Each row was made from one walk, in order. Every step used is in the known rows, and no mark comes twice. Write each row's walk.
Known rows
V -> E: [ 0.93 -0.11 -2.55  0.24 -4.15  1.64  0.46 -0.21 -0.93  1.22 -0.64  2.58
  0.10  0.16 -1.67 -1.79 -1.18 -2.24  0.56 -0.48]
Z -> D -> R -> V -> E -> L: [ 1.07  1.22  1.11  1.14 -0.21 -3.24 -0.41  0.30  1.22 -0.02 -0.14  0.43
 -0.40 -0.54 -1.44 -5.78  3.81 -0.55 -1.29 -1.60]
D -> E -> R: [-0.18 -0.44  0.40  0.11  1.28  3.44 -0.42 -1.18  0.90 -0.39  1.17 -1.00
  0.54  1.20 -1.44 -0.52 -0.38  2.00  0.10  1.21]
R -> V -> E -> L -> D: [ 0.52  1.93  1.46  1.81 -2.54 -2.50 -0.53  1.46  2.41 -2.16  0.66  0.99
  0.22 -0.51  0.34 -3.63 -1.97 -2.60  0.31 -1.85]
Z -> E -> R -> V: [-0.67 -0.67  2.22 -0.16  0.87  1.92 -1.25 -1.34  1.41  1.14  1.64  1.10
  0.79 -0.85  1.07  1.85 -1.96 -1.46 -0.67  0.75]
L -> D: [-0.73  0.23 -1.18  0.84  1.06  3.11  1.98 -0.41  0.17  1.17 -0.11 -1.70
  0.32  0.77 -0.14  2.64 -3.48  4.28  1.10  1.01]
L -> D -> R -> V: [-0.64  1.70  0.23  0.80  4.61  1.90  3.20  1.35  3.19  0.48 -1.54 -3.36
  0.83  0.21  1.15  0.42 -3.77  3.76 -0.42  1.15]
V -> E -> R: [ 0.11 -0.58 -3.52  0.85 -0.99  3.10 -1.06  0.13  0.47  0.98  1.01  3.30
 -1.54 -1.11  0.10  0.25 -1.46 -0.92  1.15  0.22]
D -> E -> R -> V -> L: [ 1.22  0.51  0.40 -0.87 -0.10 -0.74 -0.49  1.34  0.16 -2.18 -0.35 -1.59
  0.44 -0.20  0.26 -1.48  0.99 -1.32 -0.75  0.12]
V -> E -> Z -> D -> R: [ 0.31 -1.93 -4.05  1.14 -1.37  0.05 -0.32 -2.68 -0.86  2.72  0.45  0.71
 -2.12 -1.64  0.01  0.67  3.23  3.20  0.46 -1.23]
D -> R -> V: [-0.34  1.02  1.04 -0.28  3.27  1.23  2.27  0.47  1.96  1.37 -1.65 -1.54
  1.75  0.85 -0.18 -1.81 -0.85  0.86 -1.23  0.48]
D -> E -> R -> V: [ 0.51  0.40  2.18 -0.32  2.11  0.30  0.41  0.19  2.37 -1.77  0.45 -1.67
  1.24  0.93 -0.39 -1.59 -0.83 -0.68 -0.88  1.32]
Z -> E -> R -> V -> L: [ 0.33 -0.62  0.51 -0.66 -1.63  1.01 -2.04 -0.11 -0.70  1.04  0.84  1.20
 -0.25 -2.02  1.98  2.07 -0.27 -1.93 -0.49 -0.67]
Z -> D -> R -> V: [ 0.22  0.24  0.27 -0.28  4.10 -0.45  2.52 -0.81  0.04  1.71 -1.80 -3.23
  0.40  0.78 -0.25 -0.09  2.14  3.73 -1.42  1.22]
R -> V -> E -> L: [ 1.22  1.29  2.38  0.90 -3.94 -3.17 -1.25  1.14  1.04 -1.41  0.48  2.81
  1.06  0.13 -1.05 -6.11  0.68 -5.35 -0.43 -2.34]
R -> V -> E: [ 1.50  0.67 -0.45 -0.13 -3.04 -1.18  1.27  1.32 -0.21 -0.36 -1.17  1.80
  0.82  0.04 -0.33 -2.90 -1.21 -4.86 -0.44 -0.68]
L -> R -> V -> E -> Z -> D: [ 0.07 -1.78 -2.21 -0.74 -1.15 -4.71 -0.69 -0.08 -2.80 -1.19 -0.07  0.72
 -2.55 -0.60 -0.13  2.50  2.36 -1.34  0.89  0.37]
L -> R -> V -> E -> Z: [-0.28 -1.06 -1.38 -0.82 -2.15 -3.15 -0.95  1.33 -0.82 -1.59  0.17  2.59
 -1.25 -0.50  0.29  0.58 -0.69 -4.38  1.05 -0.53]
Z -> D -> R -> V -> E: [ 1.24  0.58 -1.82  0.26  0.60 -1.36  1.72  0.20 -0.06  1.23 -2.06 -0.72
 -0.62 -0.61 -0.86 -2.47  1.67 -0.63 -1.21  0.16]
L -> V: [-2.24  0.37  0.53 -0.98  0.99  3.04  0.00  0.26 -1.44  0.46 -1.07  1.54
  1.52  1.32 -0.29  4.41 -0.04 -1.62  0.44  0.34]

Which walk is each row?
[-0.55  1.04  0.27  0.00 -2.30 -0.56 -2.63  1.82 -0.60 -0.86  0.88  3.65
 -1.24  1.02 -3.54 -3.38  0.87 -2.99  1.39 -0.66] | V -> E -> L -> R
[-1.92  0.40 -2.39 -0.08  0.62  3.61 -2.41  1.48 -0.26 -0.64  0.15  5.00
 -1.09 -1.30  1.00  4.46 -0.87 -3.84  1.34  0.00] | L -> V -> E -> R
[ 1.37 -2.15 -1.86  0.35 -3.49 -4.42  0.06 -2.05 -2.11 -0.06  0.26  0.80
 -1.18 -1.31  1.30  0.65  2.93 -1.18  0.08 -1.49] | R -> V -> E -> Z -> D
[ 0.00  0.71 -2.30  0.08  2.39  0.72  0.53  2.02  0.63 -1.03  0.12 -1.78
 -1.51 -1.67  3.82  3.26 -2.75  2.67  0.99  0.51] | E -> R -> V -> L -> D
[-1.41  0.52  5.97 -0.74 -0.88 -1.56 -2.76  0.15  0.45 -0.67  1.42  1.57
  1.03  1.16 -2.55 -1.77  0.20 -3.44 -0.45 -0.23] | Z -> E -> L -> R -> V
[ 0.76 -0.51  1.26 -0.27  3.45 -1.36  0.40 -1.20  0.15 -1.47  0.33 -3.58
 -0.05  0.94 -0.98  0.25  2.35  2.14 -1.11  2.03] | Z -> D -> E -> R -> V
[ 0.60  1.17 -0.70 -0.94  0.79  0.03  1.34  1.77 -0.12  1.12 -2.45 -1.41
  0.87 -0.43  0.91 -2.36  0.41  0.75 -1.01 -0.65] | D -> R -> V -> L
[-0.18  0.99  1.40  0.66  3.69  1.12  1.22  0.59  3.24 -2.68  0.58 -3.62
  0.50  0.39  0.75  0.68 -3.60  2.10 -0.15  1.83] | L -> D -> E -> R -> V
[-0.86  0.49  1.25 -1.80  2.47 -0.72  1.36  2.30 -0.83 -0.88 -1.33 -0.71
  0.28  2.13 -1.27  0.99 -1.84 -1.14  0.16  2.01] | L -> R -> V
[-1.06 -1.54  0.22  0.39 -0.14  5.03 -2.01 -2.46  0.42  2.91  2.29  1.98
 -0.14 -0.62 -0.01  2.96 -1.41  1.21  0.31  0.90] | Z -> E -> R
[ 0.61  0.44  0.40  1.30 -5.00 -0.08 -1.89  0.01  0.02  0.30  1.29  3.69
  0.20  0.17 -2.24 -5.08  0.87 -3.00  0.55 -2.40] | V -> E -> L
[ 1.14  0.32 -0.27 -1.20 -2.37 -1.67  1.43  1.49 -2.09  0.18 -1.90 -0.54
  0.93  0.08  0.95 -1.07  0.56 -1.24 -0.52 -0.83] | R -> V -> L
[-0.37 -0.15  0.50 -0.16  3.38  0.97  0.48  0.52  1.22 -0.08  0.70  0.12
  0.21  0.30  1.70  1.68 -1.46  0.42  0.07  1.09] | E -> R -> V
[-0.41 -1.61 -0.26  0.37  2.84 -1.80  1.10 -2.54 -0.03  1.58 -0.14 -2.56
 -0.55 -0.53  1.51  1.57  3.12  4.85 -0.64 -0.21] | E -> Z -> D -> R -> V
[-0.33 -3.12 -1.54  0.34 -0.73 -0.91  0.05 -4.20 -3.00  1.98  1.19 -0.98
 -0.99  0.23  0.53  3.88  3.65  5.04  0.83 -0.43] | E -> Z -> D
[ 0.41  0.04 -1.47 -0.79  0.94 -0.21 -0.26  1.56 -0.44 -0.32 -0.23  0.02
 -0.54 -1.07  2.57  1.11  0.02 -0.29  0.10  0.01] | E -> R -> V -> L
[ 0.74  1.06 -1.33 -0.38 -0.72 -0.90  2.02  1.91 -0.64 -0.66 -1.45 -2.44
  0.23 -0.47  2.07  1.46 -2.26  1.24  0.29 -0.07] | R -> V -> L -> D
[ 0.90 -1.30 -0.88  0.35 -4.53 -2.56 -0.33 -0.58 -0.24 -0.39  0.33  2.54
  0.17 -1.36  1.79 -0.83 -0.36 -3.92  0.24 -2.26] | R -> V -> E -> Z
[-2.62  1.11  3.52 -0.08  0.08  1.08 -2.28  0.03 -0.36 -0.91  0.59  2.98
  1.66  1.58 -0.77  1.16  1.82 -1.87  0.59 -1.59] | E -> L -> V
[ 0.11 -2.07  1.12  0.11 -2.60  0.22 -0.39 -3.07 -0.70 -0.24  1.11 -0.93
  1.29  1.04 -1.22 -0.79  1.12  1.42  0.10 -1.11] | D -> E -> Z
[-0.72  0.04 -2.50 -2.12 -0.71  0.93 -0.29  2.12 -3.86  0.62 -1.51  0.17
 -1.37  1.10 -1.63  1.84  0.41  0.67  1.34  1.13] | V -> L -> R
[-1.08  2.52  3.19  1.64  3.87  0.10  0.78  1.16  4.58 -0.64  0.37 -2.28
  1.28  0.32  0.50 -3.07 -1.63  3.28 -0.38 -0.77] | E -> L -> D -> R -> V
[-0.12 -0.11 -0.63  0.38 -0.19  1.53 -1.08  0.16  1.02  0.32  0.91 -0.48
 -0.99 -2.74  3.09  4.02 -2.81  0.98  0.35 -0.04] | Z -> E -> R -> V -> L -> D
[ 1.12 -0.68  0.48 -0.38 -0.29  0.13  1.27 -2.69 -2.20  0.51 -0.59 -3.43
  1.00  2.27 -3.76 -0.71  2.99  3.23 -0.85  1.41] | Z -> D -> E
[ 0.38 -1.10 -0.58  0.22  2.51  1.57  0.00 -2.33 -0.70  0.14  0.94 -2.67
 -0.87  1.11 -1.97  1.57  2.57  4.92 -0.13  2.20] | Z -> D -> E -> R
